Each row comes from the steps of one path. Every step used is in the known rows, and no mark comes twice. Write the path behind each row, first mark first.
Known rows:
zofe > furifi > dedol > vasevun > vudo > mupun: [ 2.73 -1.90 -0.50 -0.67  1.10  0.01 -2.15  0.38 -0.71  0.64  3.11  1.17
  1.29 -0.85  0.80 -1.83  0.11  0.02 -0.28  0.45 -0.58 -0.63]
dufa > vudo: [-1.91 -1.27 -0.73 -0.29  0.99 -0.77 -0.09  0.96  1.86  0.19 -2.22  1.48
 -0.21  0.63 -0.82 -1.01  0.12  1.80  1.07 -1.08 -1.17  0.13]
zofe > mupun: [-1.05 -0.58  0.05 -0.19  0.07  0.53  1.06  1.03  1.97 -0.52 -0.04  0.15
  0.77  0.98 -0.34 -0.12 -0.75  1.82 -0.11 -0.14 -0.28  0.05]
furifi > zofe > vasevun > vudo > mupun: [-0.25 -2.85 -1.39  0.69  1.80  0.88 -1.78 -0.88  0.42 -0.16 -1.55 -0.24
  0.91  0.06 -0.61  2.28 -0.02  1.35  0.06 -0.55 -0.61  0.65]
furifi > zofe > mupun: [-3.06 -0.25 -0.34 -0.67  0.57  1.80  0.37  0.05  1.73 -0.84  0.30  0.36
 -0.79  0.30 -0.41  2.00  0.22  2.50 -0.01 -0.62  0.25 -0.75]
dedol > furifi > zofe > vasevun > vudo > mupun: [ 0.31 -2.62 -1.47  0.05  4.20  2.08 -0.58 -0.44  0.96 -0.57  0.21 -1.12
  1.53 -1.13 -0.47 -2.12 -0.20  1.56 -1.02 -0.07 -0.15 -0.06]
vasevun > dedol: [ 0.44 -0.25 -1.67 -0.50 -0.11 -0.02  0.54  1.03  0.18  0.44 -1.81  1.52
 -2.39 -0.07 -0.34  0.46  0.50  0.97  2.54 -1.10 -0.03 -0.32]
furifi > dedol: [-0.17 -0.03 -0.42 -0.74 -0.44  0.13 -0.88  0.58 -2.35  0.38 -2.35  1.50
 -1.30 -0.95 -0.02  0.75  0.15  1.87  0.84 -1.30 -0.16 -0.53]
zofe > furifi > dedol: [-0.22 -0.24  0.42 -0.82  0.28 -0.40  0.91  0.91 -1.15  0.36  2.18  1.56
 -0.22 -1.98  0.35 -1.57 -0.68  1.72  0.86 -0.98 -0.08 -2.17]
vasevun > zofe: [ 0.40 -0.91 -2.41  0.09  0.90 -0.48  0.82  1.21  1.31  0.44 -1.84  0.79
 -2.60  1.14 -0.46  1.87 -0.18  1.49  1.74 -1.45 -0.45  0.30]
vudo > furifi > dedol: [ 0.27  0.15 -0.30  0.57 -0.40  0.60  0.95  0.33 -3.93 -0.63 -2.67  0.26
  1.11 -1.06  0.58 -1.97 -0.05  1.01  0.29 -1.30 -0.32 -0.42]
vudo > furifi > dedol > vasevun > zofe > mupun: [ 1.09  0.93 -2.00  0.73  2.08  1.07  0.51  0.53 -1.97 -0.87  0.46 -0.82
 -0.98  0.55  1.14 -0.74  0.62 -1.09  1.63 -0.37  0.00 -0.01]
zofe > vasevun > dedol: [ 0.42 -0.63 -1.26  1.11  1.45 -0.77  0.81  1.06 -0.81  0.41 -2.37  0.08
 -1.28 -0.83 -0.38  0.75 -0.23 -0.11  3.79 -0.97 -0.06 -0.42]
dedol > vasevun > vudo > furifi > zofe > mupun: [-1.50 -1.38 -0.94  0.24  2.38  3.24 -0.27  0.05  0.83 -0.95 -0.26 -0.47
  2.43  0.86  0.56 -0.14  0.79  0.58  0.03  0.10 -0.06 -0.75]
furifi > dedol > vasevun > vudo > mupun: [ 2.67 -1.68 -1.47 -0.79  0.44  0.47 -3.73  0.05 -1.89  0.66 -1.24  1.01
  0.41  0.17  0.44  0.43  0.91  0.09 -0.43  0.05 -0.72  1.17]
vudo > mupun: [ 1.38 -1.37 -0.48  0.93 -0.91 -0.89 -0.24  0.62  0.05 -0.30 -0.94 -0.06
  1.36  0.46 -0.36 -0.37 -0.57  1.23 -1.32 -0.28 -0.83  1.85]
vudo > furifi > zofe > vasevun > dedol: [-1.32 -0.11 -1.69  1.77  2.15  1.15  1.78 -0.09 -2.54 -0.89 -2.00 -0.82
 -0.24 -1.53  0.19  0.06  0.48 -0.30  3.63 -1.38  0.34 -1.06]
dedol > vasevun > vudo > dufa: [ 1.45 -2.49 -1.61  1.52  0.34  0.07 -2.36  0.79  0.62  1.16 -2.55  0.32
  3.20  0.83  0.34  1.87  0.39 -0.13 -0.24 -0.12 -0.56  1.14]
furifi > dedol > vasevun > vudo: [ 1.21 -1.38 -1.19 -1.34  0.96  1.00 -3.14  0.85 -1.82  1.29 -2.88  1.69
 -0.66 -0.26  0.37  1.35  0.92  0.83  1.22 -0.62 -0.37 -0.59]
zofe > furifi > vudo: [-0.93 -1.48  0.04  0.09  0.42 -1.53  1.39  1.13  2.54  0.19  1.49 -0.18
 -0.18  0.91 -0.27 -3.96 -1.41  1.73  0.53 -0.66 -0.94 -0.91]
dedol > vasevun: [ 0.33 -0.92  0.01  1.04  0.60 -0.68 -0.75  2.36 -0.71  0.60 -1.89 -0.16
  1.29  0.00  0.00  0.69 -0.43  0.44  0.87 -0.41 -0.45  0.27]
vudo > furifi > zofe > vasevun: [-1.86 -0.88 -0.31  2.56  2.07  0.55  1.59  0.42 -2.49 -1.11 -2.54 -1.77
  2.55 -1.35  0.03 -0.06 -0.71  0.76  1.34 -1.34 -0.22 -0.60]

Which path is each row?
[ 0.58 -1.81 -0.20  0.72 -0.15 -1.93  0.58  0.32  2.40 -0.46  2.79 -0.80
  0.78  1.30 -0.19 -4.61 -1.43  1.06 -1.25  0.07 -1.25  0.85]  zofe > furifi > vudo > mupun
[-2.33 -1.03 -0.24  1.34  1.80 -0.01 -0.17  0.59 -0.91 -0.07 -2.21 -0.57
  0.17 -1.21 -0.54  2.52 -0.58  1.63  1.91 -1.34 -0.02 -0.83]  furifi > zofe > vasevun
[-0.20 -1.62 -1.07  0.41  0.47 -1.17 -0.74  0.08  1.78 -0.38 -0.57  0.91
  0.47  1.06 -0.73 -2.04  0.11  1.17 -0.66 -0.31 -1.50  1.87]  dufa > vudo > mupun
[-1.60 -0.36 -1.64  0.41  1.95  0.57  0.13  0.14 -1.03  0.12 -1.65  0.27
 -2.66 -1.41 -0.40  2.86  0.61  0.59  3.95 -1.40  0.44 -1.18]  furifi > zofe > vasevun > dedol
[-2.29 -1.43 -1.17 -0.46  1.48  3.55  0.94 -0.85  1.68 -1.29 -0.71  0.35
  1.47  1.03  0.07 -0.30  0.54  2.16 -0.50 -0.48 -0.06 -1.01]  vasevun > vudo > furifi > zofe > mupun
[-1.11  0.14 -2.07 -1.72  2.59  2.82  1.07  0.43  0.59 -0.26  0.55  0.78
 -3.24 -1.93 -0.26 -1.78  1.29  2.01  1.73 -1.02  0.97 -1.75]  vasevun > dedol > furifi > zofe
[-4.06 -0.22 -0.89  0.12  2.17  2.13  1.51 -0.67  1.85 -1.91  0.04  0.17
  0.73  0.63 -0.20 -2.37  0.83  1.52  0.19 -0.65 -0.53 -0.37]  dufa > vudo > furifi > zofe > mupun
[ 1.16 -0.76 -2.16  0.95  1.78 -0.92 -0.48  2.11  0.46  0.85 -1.41 -0.04
 -1.95  1.03  0.03  2.10  0.02 -0.05  2.25 -0.92 -0.46  0.42]  dedol > vasevun > zofe
[ 0.15 -1.16 -1.59  0.91  0.96 -0.12  0.17  0.27  1.85 -0.16 -1.05 -1.74
  1.45  0.65 -0.09 -5.20 -0.48  1.06 -1.73 -0.39 -0.40  1.54]  dedol > furifi > vudo > dufa
[-1.83  0.62 -1.70 -2.07  3.05  3.66  1.60 -0.02  2.29 -1.07  2.70  0.39
 -2.99 -1.16 -0.19 -2.24  1.26  1.81  1.18 -0.24  1.25 -1.68]  vasevun > dedol > furifi > zofe > mupun
[ 0.74 -1.25 -1.34 -0.56  0.49  1.88 -0.04 -0.28 -2.40 -0.10 -3.57  1.50
  1.03 -0.29  0.46 -1.69  0.46  1.43  0.26 -1.20 -0.51 -0.81]  vasevun > vudo > furifi > dedol
[ 0.68 -1.57 -1.23  0.67 -1.09 -1.49 -0.97  0.07  1.23 -0.49 -1.41 -0.99
 -0.19  2.38 -0.49 -2.39 -0.61  1.08 -1.24 -0.25 -1.30  2.64]  furifi > vudo > mupun
[ 0.90 -1.62 -0.33 -1.25  1.87  0.59 -1.56  1.14 -0.66  1.20  1.67  1.85
  0.34 -1.32  0.70 -0.94  0.14  0.73  1.33 -0.36 -0.28 -2.25]  zofe > furifi > dedol > vasevun > vudo
[-1.38 -1.09 -0.72  1.11  1.36 -0.14  1.71  0.76  0.36 -0.83 -2.59  0.33
  2.04  0.50 -0.21 -3.94  0.06  1.02  0.51 -1.05 -1.33  0.26]  dufa > vudo > furifi
[ 1.02 -1.02 -1.17  0.83  2.55 -1.31  1.12  2.47  1.55  0.80  3.22  0.05
 -0.98 -0.02  0.35 -0.10 -0.69  0.02  2.34 -0.54 -0.37 -1.28]  dedol > vasevun > zofe > furifi
[ 0.87 -1.31 -2.62  2.11  1.59 -2.31 -0.34  0.79  2.45  0.74  2.91 -1.36
 -0.51  1.72  0.67 -1.25 -0.36 -1.27  1.38 -0.39 -0.69  0.92]  dedol > vasevun > zofe > furifi > vudo > dufa
[-0.44  0.02 -0.84  0.67  2.00  0.18 -0.79  0.77 -3.20 -0.34 -2.30  0.39
  1.07 -0.71  0.69 -3.51  1.13 -0.63  1.65 -0.80 -0.97  0.02]  dufa > vudo > furifi > dedol > vasevun
[-1.74 -0.90 -0.28  0.65  4.05  1.18  0.93  1.00 -0.41 -0.47 -0.51 -1.61
  0.73 -2.42 -0.48 -1.63 -0.66  1.85  0.86 -0.94  0.36 -1.15]  dedol > furifi > zofe > vasevun
[ 0.85 -0.43 -3.23  0.22  1.16  0.52  0.25 -0.20  1.93 -0.02 -0.50 -0.83
 -1.25  0.42  0.05 -5.05  0.63  0.08  0.53 -0.48  0.11  1.00]  vasevun > dedol > furifi > vudo > dufa
[ 1.17 -2.17 -0.80  1.23  1.47  0.94  0.03  1.56 -0.78  0.08 -3.06 -0.23
  3.56  0.68  0.53 -1.66 -0.10  0.10  0.28 -0.28 -0.82  0.00]  dedol > vasevun > vudo > furifi
[ 0.76 -1.60 -1.00  0.80  2.05  0.73  0.12 -0.17 -3.55 -0.13 -3.97  0.05
  2.11 -0.86  0.43 -1.45 -0.19  0.34  1.44 -1.09 -0.58 -0.83]  zofe > vasevun > vudo > furifi > dedol
[ 1.30 -1.63 -2.41  0.53  0.93 -2.07  1.13  0.09  3.54 -0.20  3.49 -0.69
 -2.43  2.33 -0.17 -3.01 -0.95  0.59  0.15 -0.41 -1.11  1.10]  vasevun > zofe > furifi > vudo > mupun
[ 0.63 -0.11 -1.62 -0.97  1.45 -0.57  1.10  0.64 -0.10  0.58  2.76  1.71
 -3.45 -0.98  0.37  0.02 -0.07  1.32  2.39 -1.44  0.02 -2.07]  vasevun > zofe > furifi > dedol
[-0.50 -1.03 -1.05 -0.57  1.86  0.16  0.93  1.24  1.95 -0.19 -1.43 -1.22
 -0.36  0.58 -0.49 -5.98 -0.80  2.23 -0.56 -0.56 -0.50  0.27]  dedol > furifi > vudo
[-2.05 -0.52 -0.41  1.06  0.44  1.58  1.68  0.31 -1.56 -1.08 -1.97 -0.29
  1.35 -0.71  0.03 -0.31  0.20  1.77  0.18 -1.41 -0.15 -0.65]  vudo > furifi > zofe
[ 2.45 -2.70 -1.16  0.45  0.53 -0.06 -2.42  0.92  0.62  0.45 -1.31  0.21
  2.18  1.23 -0.02  0.29  0.02  0.26 -1.02  0.37 -0.96  1.58]  dedol > vasevun > vudo > mupun
[ 1.77 -3.11 -0.94  1.14  1.45 -0.67 -0.96  0.07  0.49  0.11 -2.27 -0.39
  2.43  0.84 -0.52  0.29 -0.88  0.60 -0.20 -0.11 -1.08  1.42]  zofe > vasevun > vudo > mupun
[ 1.96 -0.62 -2.68 -0.81  1.36  0.19  0.11  0.01  1.81 -0.66  0.51 -1.10
 -2.27  0.90 -0.27 -6.61  0.30  0.49 -0.20  0.08 -0.34  1.65]  vasevun > dedol > furifi > vudo > mupun
[ 0.72  0.04 -0.15 -0.08  0.22 -0.26 -2.14  1.49 -3.33  0.79 -1.95  0.58
 -0.53 -1.12  0.41  0.93  0.37  0.42  1.41 -0.76 -0.15 -0.28]  furifi > dedol > vasevun
[ 1.99 -1.54 -2.28  1.20  1.83 -2.40 -0.38  0.99  2.53  0.07  3.89 -1.53
 -1.46  2.15  0.29 -2.83 -0.83 -0.83  0.64  0.09 -1.13  1.42]  dedol > vasevun > zofe > furifi > vudo > mupun
